Each row was made from one small tree. The marks that hang from a mark follow it in brackets, in the order of their numbers. Every link used is in the known rows. Write each row's tree.
In the rows, 128 means zero.
Known rows
q603{q262{q879{q154 q774}}}: [ 99  90 133 139 127 112 144 119 147 157 182 192 103 127 142 146 122 107
 136 189  74 156 118 121  77 154]
q979{q507{q262{q879{q154}} q812}}: [122  90 121 143  81 115 108 191 165 131 145 144 117 202 113 133 141 129
 160 172  56 144 120 138  70 132]
q879{q154{q22 q812} q774}: [ 87 117 142 154  88 125  89 115 124 172 147 203 107 114 104 104  44  89
 178 165 102 160  94 134 101 124]
q774{q879}: [ 95 130 143 118 116 122 131 100 143 135 115 147 114 117 116 119 118 156
 142 140 117 146 116 103 133 152]
q879{q154{q22} q774}: [ 61 115 148 141 111 133 105 108 129 157 152 214 112 129 118 125  82  92
 186 166  93 164  91 128 118 148]
q262{q879{q154{q812} q507 q774}}: [114  99  94 158 107 141 128 164 131 175 130 204  85 149 115 121  79 106
 127 216 110 179 113 113  28 130]
q879{q154 q774}: [ 97 106 140 134 119 106 103 125 131 152 146 199 110 128 132 129 108 103
 143 163 100 159  89 127  88 161]
q507{q979}: [113 145 117 143 128 135 131 110 154 139 107 172 120 107 136 129 135 128
  96  98 120 140 106 101  85 141]
q979{q507}: [102 146 122 125 146 128 109 155 123 144 120 154  98 147  85 146 127 144
 127 119 117 138 122 130 120 150]
q262{q507 q879}: [118 117 137 128 123 134 135 131 147 148  95 157 116 147 162 185 122 163
 119 148  94 117 166  99  96 168]
q879{q154{q812 q979} q774}: [114 106 133 147  99  81 112 113 115 186 176 177 126 124 147  95  77  74
 162 173 124 142 112 134  76 151]
q774{q879{q507}}: [ 83 121 108 127 135 145 154 124 118 136 101 153  81 131 102 135 116 151
 134 158 121 160 102  90 123 146]
q547{q154}: [127 136 148 125 129 108  91 122 113 127 136 179 116 131 123 143 115 149
 133 112 113 149  82 126  99 139]
q547{q154{q22 q812 q979{q507}}}: [103 150 143 133 132 117 102 131  96 184 177 159 121 144  84 114  68 121
 200 114 112 134 102 147 120 113]
q262{q879{q154{q979{q507{q812}}}}}: [118  98 146 120 103 108 132 172 171 152 186 161 159 187 147 141 147 115
 186 185  68 135 130 115  94 148]
q262{q507{q812} q603 q879}: [ 85  77 147 148  95 115 102 110 209 160  76 148 143 151 185 191 118 148
 131 165  81 118 165 103 108 158]
q507{q262 q812}: [114 104 106 160  74 111  82 134 154 122 118 131 106 151 148 124 130  99
 132 131 112 128 135 134 110 130]
q774{q879{q154 q507}}: [ 87 101 137 121 127 124 159 128 116 130 114 158  98 144 101 131 109 163
 152 176  99 169  60  94 107 155]
q879{q154{q812} q507 q774}: [105  99  98 162 119 122 112 150 105 167 130 193  70 134 107 122  63  95
 127 180 120 175  83 121  63 134]
q507{q262{q603} q979}: [ 86 122 105 173 100 113 128  84 173 162  70 137 123 129 133 110 136 130
  89 123 123 123 114 139  67 149]
q262{q507{q812}}: [112  93 141 135 113 112  84 123 157 128 109 144 115 131 180 190 107 124
 135 109  86 121 134  98 131 151]
q154{q979{q507{q262{q879} q812}}}: [114 104  93 144  94 118 122 166 156 159 161 122 124 196 144 123 154  89
 164 167 101 121 178 137  91 140]
q879{q154{q979} q507 q774}: [ 83  92 106 137 142 114 148 126  99 170 167 194  97 155 149 129 111  69
 160 195 127 160  88 113  91 173]
q154{q812}: [130 140 121 149  98 114  86 125 127 154 112 153 106 114 111 113  91 128
 106 123 140 135 137 121 100 122]

Which tree is each row?
[ 91  93 103 179  68 127 120 114 232 159  80 145 147 149 171 117 150 117
 103 160  99 135 153 123  51 129]	q507{q262{q603 q879} q812 q979}
[ 89 145 104 161  96 120 118 132  89 188 147 118  99 161  82  89  77  87
 183 137 130 111 150 159 118 119]	q154{q22 q812 q979{q507{q262}}}
[ 92 108 135 147 125 131 157  94 200 175  57 159 146 128 169 177 132 166
  97 140  90 119 140  98  62 170]	q262{q507{q979} q603 q879}
[ 89  86 139 154 105 129 130  98 239 163  69 155 155 131 199 179 131 142
 109 140  70 127 151  90  72 150]	q262{q507{q812 q979} q603 q879}
[ 87 111 150 129 121  92 150 132 169 185 141 156 165 184 114 138 147 151
 168 209  94 126 126 137  84 180]	q262{q603 q879{q154{q979{q507}}}}
[ 71 111  65 181 120 137 150 103 149 162  52 142  93 147 121 126 131 119
  85 143 135 142 102 128  59 142]	q879{q507{q262{q603} q979}}
[ 83 112  85 144 116 139 158 125 103 134  92 125  68 153  99 116 118 137
 135 162 125 156 109 115 105 144]	q774{q879{q507{q262}}}
[116 107  95 167  83 123 107 124 174 125 113 144 118 129 166 115 142  85
 111 101  99 136 118 115  78 121]	q507{q262 q812 q979}
[ 89 102 150 142 116 116 128  98 178 171  67 149 136 145 159 189 120 175
 118 172 101 114 164 114  95 181]	q262{q507 q603 q879}
[107 114  98 149 107 120  82 167 143 131 129 124  91 170 109 135 132 112
 140 115  94 134 132 147 114 125]	q979{q507{q262 q812}}
[ 94 144 129 150  90 123 109  92 110 177 145 155 130 114 125  95  73  90
 177 142 140 120 155 121 138 122]	q154{q22 q812 q979}
[ 78 120  73 154 158 165 151 128 138 161 111 203  72 114 136 138 119  81
  86 133 131 176  98  96  63 139]	q879{q507{q979} q774}
[107  74  99 155  94 100 127 145 116 133 153 137 112 188 160 122 130  70
 165 183 104 134  99 122  94 143]	q879{q154{q979} q507{q262 q812}}
[130 110 127 145  77 108 128 148 140 129 120 157 119 176 127 117 137 144
 139 189  93 131 120 135  56 154]	q507{q262{q879{q154}}}
[ 86 123 149 125 132 120  90 134 126 158 192 166 141 161 128 143 102 100
 224 116  83 145  98 133 148 116]	q547{q154{q22 q979{q507{q812}}}}
[147 136 143 135 108  83 100 108  94 166 163 154 135 125 144 107  84 118
 149 122 133 128 106 132  85 127]	q547{q154{q812 q979}}
[111 145 154 142 105 108 100  93  97 175 167 168 135 121 130 103  63 104
 191 127 128 130 109 132 119 113]	q547{q154{q22 q812 q979}}
[ 64 148 132 128 140 140 132 124 110 168 158 157 119 151 100 132 108 101
 193 135 122 123 140 130 157 146]	q154{q22 q979{q507}}
[ 90 107 126 126 135 139 192 122 137 131 107 170 107 123 110 121 118 158
 134 144  83 169  37  75  73 142]	q774{q879{q154 q507{q979}}}
[101  99  65 175 108 149 128 145 154 126  98 147  82 147 151 127 138  87
 100 114 107 151 105 105  71 115]	q879{q507{q262 q812 q979}}
[107  88 128 145 145 114 133  93 169 131 138 136 112  94 195 186 119 112
 105  67  57 121 116  83 126 134]	q603{q262{q507{q812 q979}}}
[ 66 119 134 132 119 135 107 135 143 155 173 154 133 154 122 141 112  79
 208 133 100 129 141 123 165 126]	q154{q22 q979{q507{q812}}}
[ 57 124 175 104 130 121 174 112 121 163 175 150 141 153  83 115 100 141
 242 166  69 139  81 118 157 158]	q774{q879{q154{q22 q979{q507}}}}
[103 112 167 107 110  89 162  93 123 147 160 146 152 134 141 102 121 139
 189 177  96 131  88 101 121 172]	q774{q879{q154{q979}}}
[ 94  92  78 159 103 140  97 179 171 162 146 160  84 184 131 134 131  76
 142 170  86 158 163 149  72 132]	q979{q507{q262{q879{q774}} q812}}
[ 87  95 104 181  82 107 103  92 205 148  81 135 133 133 164 113 137 104
 102 120 106 132 122 130  77 129]	q507{q262{q603} q812 q979}
[100  87  89 152 129 149 138 148 156 131 148 159  87 146 154 170 135  98
 115 170  92 154 151  91 114 114]	q603{q262{q879{q507{q812}}}}
[ 81  73  74 160 137 158 133 140 158 152 167 188  67 139 166 172 122  56
 119 183  99 173 154  99  95 122]	q603{q262{q879{q507{q812} q774}}}
[ 85 151 127 143 119 130 115 130 104 189 155 145 117 139  84 108  76 100
 186 132 125 123 149 135 136 121]	q154{q22 q812 q979{q507}}
